Each row comes from the steps of one path. Every step used is in the known rows, and no mark comes twice. Write the path behind each row, first mark first.
Known rows:
taze, sizudim, bida, pasu: [ 3.54  0.78  1.25  0.59 -0.11  0.31 -1.53 -0.56 -3.50  3.05  2.42  1.62
 -0.48  0.14  0.57 -0.26 -0.08 -3.45 -1.23 -0.22 -1.43 -2.11 -2.50 -2.98]
roge, taze: [-1.95 -0.65  0.81 -0.29 -4.07 -3.21 -0.40 -0.97  0.00 -1.11 -0.75 -0.04
 -1.55  0.48 -0.60 -3.28  0.40  1.33 -0.73  0.54 -0.29  0.80  0.70  0.45]
taze, narazi: [-3.49  0.62  1.32  0.74  0.39 -0.19 -0.43  1.05 -0.70  2.15 -1.29  2.51
  2.91 -1.87 -1.14 -2.39 -0.49  1.20  0.17 -0.08 -2.59 -1.50 -1.10 -4.63]
lirat, taze, magev: [ 1.27 -0.04 -3.48 -1.00 -0.35  1.90 -0.09  2.36 -2.26 -1.01 -2.76 -1.04
  1.51 -2.16  0.29 -0.38  2.38  2.23 -2.32 -1.57  0.02  1.25  3.03 -0.83]
taze, magev: [-3.36  1.80 -0.57  0.61  1.08  1.02  1.96 -1.10 -3.59 -1.05 -1.85  0.65
  2.37 -0.82 -1.19  1.32  1.61  1.59 -0.60 -0.83  0.44  1.27 -0.12 -0.52]
narazi, taze: [-1.64 -1.28  4.94 -1.16  1.29 -0.83  1.24 -2.18 -1.36 -1.49  0.65  2.75
 -0.54 -0.41 -0.66 -1.47  0.68  0.48  1.90  0.87 -1.03 -0.53 -0.55 -2.39]
sizudim, bida, senonu, taze: [ 2.94 -2.04  1.21  1.48 -0.99 -1.79  0.71 -1.72  4.85  2.98 -1.11  0.67
 -0.61  3.63  1.63 -1.67  0.08 -1.16  0.74 -0.20  0.40 -0.59  0.03  1.28]
senonu, taze, magev, bida, pasu: [ 1.06 -3.53  3.27  0.17  1.16  0.44  2.19  0.15  0.74 -0.95 -1.17 -1.18
  2.22  1.49 -0.65  0.39  3.33  2.19  0.15 -1.34  0.24  1.87  1.19  3.75]
narazi, taze, sizudim: [-2.07  0.07  3.96 -2.03  2.60  0.77 -0.39 -0.70 -2.48 -1.35  2.86  1.84
 -1.56 -2.34 -0.22  0.85  0.22 -0.84  1.01  1.42 -2.14 -2.22 -1.74 -4.13]
narazi, taze, magev: [-3.31 -0.42  1.53 -0.19  2.68  0.68  1.48 -1.35 -2.93 -2.56  1.09  1.83
  0.85 -0.36 -1.47  1.51  2.51  1.76  1.77  1.16 -0.03  0.24  0.23 -2.82]
magev, bida, lirat, taze, pasu: [ 4.65  1.18 -2.99  0.17  0.39  2.15 -0.06  2.44  1.53 -2.35 -0.20 -4.32
  2.23 -2.90 -0.74  2.89 -1.77 -0.24 -1.68  0.13  2.24  0.91 -0.67  3.44]
lirat, taze, sizudim: [ 2.45  0.44 -1.04 -2.83 -0.48  1.87 -1.79  2.76 -2.06  0.32 -1.00 -0.76
 -0.58 -4.12  1.50 -0.79  0.04 -0.25 -2.96 -1.24 -2.22 -0.96  1.14 -2.16]
magev, taze: [-2.87 -0.16  4.63 -1.53 -0.98  0.36  2.81  0.92 -1.22 -1.66 -1.41  2.36
 -1.61  0.37  0.26 -5.33 -1.38 -0.34  1.69 -1.85  0.70  0.73 -0.66  0.47]
bida, lirat, taze: [ 2.59 -0.76 -1.27 -1.14 -0.85  1.74 -0.39  1.58  0.34 -2.14 -1.28 -1.81
  1.06 -2.44  2.64 -0.08 -2.45 -0.05 -1.84  0.42 -0.42  0.09  0.85  2.25]
roge, bida: [-2.12  2.26  0.19  1.55  1.02 -1.33 -1.67 -4.23 -0.96  0.73 -2.81  1.75
 -0.63 -1.56 -2.05 -1.59 -0.69  0.21 -0.85 -1.32  1.93  0.87  0.14 -0.18]
senonu, taze, magev: [-1.61 -2.93  3.61 -0.54  0.83 -0.45  1.91 -0.57  0.00 -1.42 -2.31  0.18
  0.78 -0.46  0.01 -0.38  3.21  2.73  0.21 -0.76 -1.30  1.01  1.70  1.08]
sizudim, bida, narazi, taze, pasu: [ 2.17 -1.34  1.55  2.04 -3.29 -3.59 -1.74  0.27  1.64  2.19  2.56  2.39
 -0.61  1.86 -1.07  0.31 -0.38 -1.91  2.50  0.66 -1.10 -2.47 -0.06 -4.62]
taze, sizudim: [-1.89  2.34  2.85 -1.79  0.97  1.28 -0.30 -0.30 -3.44  0.52  0.26  0.83
 -0.55 -3.15  0.30  0.56 -1.30 -1.51 -1.58 -0.51 -2.08 -1.48 -2.71 -2.08]
sizudim, bida, pasu: [ 5.45 -1.13  2.14  2.27 -2.11 -2.19  0.01 -2.51 -1.51  3.16  0.21  2.85
  0.97  3.48  0.20 -3.52  0.79 -2.44 -0.25 -0.94  0.26 -0.38 -1.10 -1.01]
narazi, taze, pasu: [-0.25 -1.51  2.93 -0.11  1.05 -0.52 -0.51 -1.07 -2.26 -1.09  3.01  1.88
 -0.21 -3.67 -2.76  0.14  0.73  0.74  1.51  1.98 -1.65 -1.39  0.25 -5.68]
taze, sizudim, bida, narazi: [ 0.54  1.65  1.53  0.21 -1.99 -1.08 -2.03  1.03 -0.33  2.88  1.50  1.09
 -1.02  0.30  0.96  1.48 -1.79 -3.39 -0.12 -0.63 -1.98 -2.90 -2.33 -2.99]
senonu, taze, narazi: [-1.56 -3.68  5.29 -0.37  0.53 -1.49  0.04  1.22  2.13  1.18 -1.84  1.62
  1.17 -1.47  0.06 -3.26  1.67  2.44  1.01 -0.04 -3.72 -1.13  1.04 -2.41]
sizudim, bida, lirat, taze: [ 6.50  0.38 -2.65  1.30 -1.36 -0.74 -0.85  0.36  0.74 -0.16 -0.57 -0.96
  0.14  0.50  2.20 -0.34 -0.58 -2.18 -0.72  0.74  1.05 -0.33 -0.07  0.34]
sizudim, bida, roge: [ 4.12  0.82 -0.30 -0.40  0.35 -2.04  0.72 -2.57 -0.54  3.23  1.03  1.84
 -1.47  4.07  1.88 -0.95 -0.10 -2.57  1.22  0.32 -0.10  0.31 -0.34  0.80]

Which path is each row?
[ 3.82 -2.05 -0.45  2.14 -1.31 -1.58 -0.54 -1.08  4.20  3.13  0.25  0.08
 -0.30  1.64  0.34 -0.80  0.20 -0.99  0.57  0.55  0.05 -1.15  0.47 -0.90]	sizudim, bida, senonu, taze, pasu
[-3.83 -2.83  5.75 -1.16 -2.88 -2.00 -0.06  0.36  2.49  0.52  0.95  2.93
 -0.21  1.94  0.49 -0.39 -2.20  0.14  2.52 -0.51 -2.28 -2.09  0.27 -1.52]	bida, narazi, taze
[-1.54  3.04 -3.00  1.52  2.58  2.66  2.59  0.27 -1.04 -3.18 -0.85 -2.98
  3.52  0.04 -1.20  5.06  0.06  0.69 -0.46  0.14  3.24  2.07 -1.75  4.27]	taze, magev, bida, lirat
[ 0.84  2.39 -1.12  0.37  0.45  1.06 -0.85 -0.38  0.28  3.12  1.43  0.20
 -1.07  0.31  1.43  1.72 -1.83 -3.17 -0.80  0.19 -0.51 -2.35 -2.80 -1.87]	taze, sizudim, bida, senonu
[ 3.14 -2.45  3.62 -1.97  1.46 -0.98 -0.63 -0.36  0.78  1.87  1.67  0.19
 -2.76  0.76  2.42  0.05  1.25 -1.50  0.86  0.42 -3.17 -1.26  0.32  0.00]	senonu, taze, sizudim, bida, roge
[-3.89 -0.67 -1.15  0.87 -3.39 -2.72 -1.94  1.90  1.01  0.40  0.09  0.45
  0.14 -0.83 -1.27 -3.17  0.54  2.26 -0.20  1.47 -1.85 -0.79  0.88 -3.21]	roge, taze, narazi
[-2.23 -1.50 -2.33 -1.94 -0.88 -1.59 -1.41  0.93  1.06  2.33  2.78  0.53
 -1.24  2.26  1.31 -1.35 -0.90  1.45  1.22  1.95 -3.07  0.12  1.86  0.03]	bida, roge, taze, narazi
[-0.64 -1.56 -0.96 -2.83 -1.43 -1.97 -0.18 -1.15  0.34  1.08  1.93  0.09
 -2.64  3.15  1.79 -1.50 -1.06  0.60  0.66  1.17 -1.57  1.39  1.80  3.13]	bida, roge, taze
[ 4.75 -0.15 -3.45  0.53 -2.02 -3.43 -1.84 -1.08  0.12  2.63  3.42  0.13
 -2.58  2.78  0.30 -0.56  0.71 -1.34  1.03  2.07 -0.35  0.20  1.16 -1.14]	sizudim, bida, roge, taze, pasu
[-3.45  0.84 -5.20  1.37 -2.14 -0.07  0.57  0.83  2.62 -1.81 -0.11 -3.47
  0.65  2.20 -1.44  1.94  0.84  2.34 -0.79  0.63  2.96  2.14  0.75  3.60]	roge, taze, magev, bida, senonu
[-0.24  1.88 -5.99  1.73  1.74  1.66 -2.95 -0.57 -0.11 -1.69 -1.61 -1.66
  0.45 -3.05 -0.43  1.93 -0.83  1.01 -1.56  0.04  2.65  1.26  2.19  1.44]	roge, bida, lirat, taze, magev
[-2.55  1.41 -3.43  1.12 -1.86 -1.37  0.59  0.70 -0.01 -2.69 -0.62 -2.77
  0.44  1.29 -2.16  1.11  2.31  2.44 -0.65  0.51  2.60  2.39  0.48  2.47]	roge, taze, magev, bida
[-2.60  0.63 -0.21 -1.20 -2.79 -1.41 -2.14  0.52 -0.99 -0.86  1.38 -0.94
 -2.54 -1.49 -0.45 -0.75 -0.23  0.04 -1.57  1.12 -1.37 -0.83 -0.37 -1.35]	roge, taze, sizudim
[ 3.84 -0.69 -4.20 -0.33 -0.02  2.76  0.46  3.02 -1.13 -0.57 -1.84 -2.20
  2.90 -0.17 -0.21  0.30  2.49  1.77 -2.48 -2.24  1.45  2.19  2.59  1.82]	lirat, taze, magev, bida, pasu
[-0.38 -1.76  2.99 -0.15  1.91  0.02  2.38  0.17  1.26 -1.98 -2.36 -1.57
  1.42  0.63 -0.97  1.28  3.39  2.51  0.28 -1.15  0.62  1.92  0.76  3.36]	senonu, taze, magev, bida
[ 2.69  1.09 -4.32 -0.56  0.56  2.20  0.63  2.92 -0.68 -1.60 -3.06 -2.54
  2.22 -1.17 -0.47  1.19  2.44  1.84 -2.21 -1.93  1.95  2.23  2.10  1.61]	lirat, taze, magev, bida
[-3.71 -0.63 -2.44  1.97  1.96  0.58 -1.47 -2.91  4.23  1.44 -1.97 -0.42
 -0.39  0.12 -1.02  0.72 -0.46  2.04 -0.20 -0.94  1.97  1.04  2.44  2.30]	roge, bida, senonu, taze, magev
[-0.11  1.53  1.01 -0.42  0.11  1.60  0.61  2.57 -1.40 -1.36  2.18  0.46
 -2.79 -0.23  1.60 -1.40 -2.12 -3.35  1.67  0.24  0.54 -1.51 -2.48 -0.65]	magev, taze, sizudim, bida, lirat
[-1.46 -0.55  2.44 -0.55 -1.28  0.77  1.03  2.00 -2.24 -1.30  0.92  1.51
 -1.27 -2.66 -1.83 -3.76 -1.16  0.03  1.34 -0.74  0.00 -0.18  0.03 -2.81]	magev, taze, pasu
[-1.21  2.37 -3.12 -0.60  3.25  2.22  2.73 -0.44 -1.58 -0.50 -0.16 -1.69
  1.98  2.43 -0.87  4.33  1.00  0.90  0.33 -0.63  2.18  2.81 -0.35  4.36]	taze, magev, bida, roge
[-1.97  0.54 -0.50  0.62  3.69  1.92  1.98 -0.16 -0.79 -4.18  1.89 -1.10
  1.74  0.21 -1.32  4.51  1.21  0.99  2.07  1.94  2.07  0.65 -1.12  0.95]	narazi, taze, magev, bida, lirat
[ 0.22  1.03  1.14 -2.01  0.90  1.17  0.78  2.19 -1.77  0.63  2.82  1.69
 -3.95  1.58  2.07 -2.07 -1.16 -3.13  2.42 -0.28 -0.46 -0.86 -1.14 -0.62]	magev, taze, sizudim, bida, roge
[-3.23  1.99 -0.93  1.01 -0.29  0.71  1.79  1.22  0.62 -0.65 -1.57 -1.19
  3.16  2.00 -1.78  3.95 -0.16  1.05  0.00 -2.00  2.10  1.32 -0.79  2.96]	taze, magev, bida, narazi
[ 3.64  1.21 -1.52 -0.40  0.41  1.91  1.08  1.80  2.15 -2.58 -1.71 -3.90
  2.05 -0.61  0.57  1.88 -1.82 -0.61 -1.47 -0.59  2.61  1.49 -1.17  5.43]	magev, bida, lirat, taze
[-2.60 -1.26 -0.34  1.31  1.13 -0.33 -1.53 -3.42  4.95  2.02 -2.34  0.30
 -1.11  0.17 -0.47 -1.24 -1.45  1.29 -0.13 -1.05  1.37  0.51  1.80  2.63]	roge, bida, senonu, taze
[-0.10  0.17  0.85 -0.29  2.25  0.60 -0.83 -0.70  0.45  0.71  3.71  1.52
 -1.98  0.22  0.65  1.77 -0.17 -2.09  1.68  2.04 -1.00 -2.66 -1.81 -3.89]	narazi, taze, sizudim, bida, senonu
[ 2.21  0.25 -2.07 -1.90  0.09  2.95 -1.69  2.72 -0.71 -1.85  0.52 -2.56
  0.29 -4.10  2.86  1.76 -2.77 -0.93 -2.56  0.81 -1.52 -1.12 -0.13  0.92]	bida, lirat, taze, sizudim
[-1.88  2.22 -1.42  1.82  1.23  0.10 -1.76 -3.49  0.26 -0.94 -1.38  0.01
 -0.13 -2.17 -0.79  0.76 -2.85 -0.42 -0.68  0.24  2.26  0.52 -0.46  2.09]	roge, bida, lirat
[ 2.12  0.90 -1.10  2.13 -1.34 -1.19  0.70 -2.16  2.77  3.23 -0.99  0.96
  0.06  3.48  1.09 -1.24 -1.30 -1.92  0.14 -0.43  1.46 -0.58 -1.19  0.35]	sizudim, bida, senonu
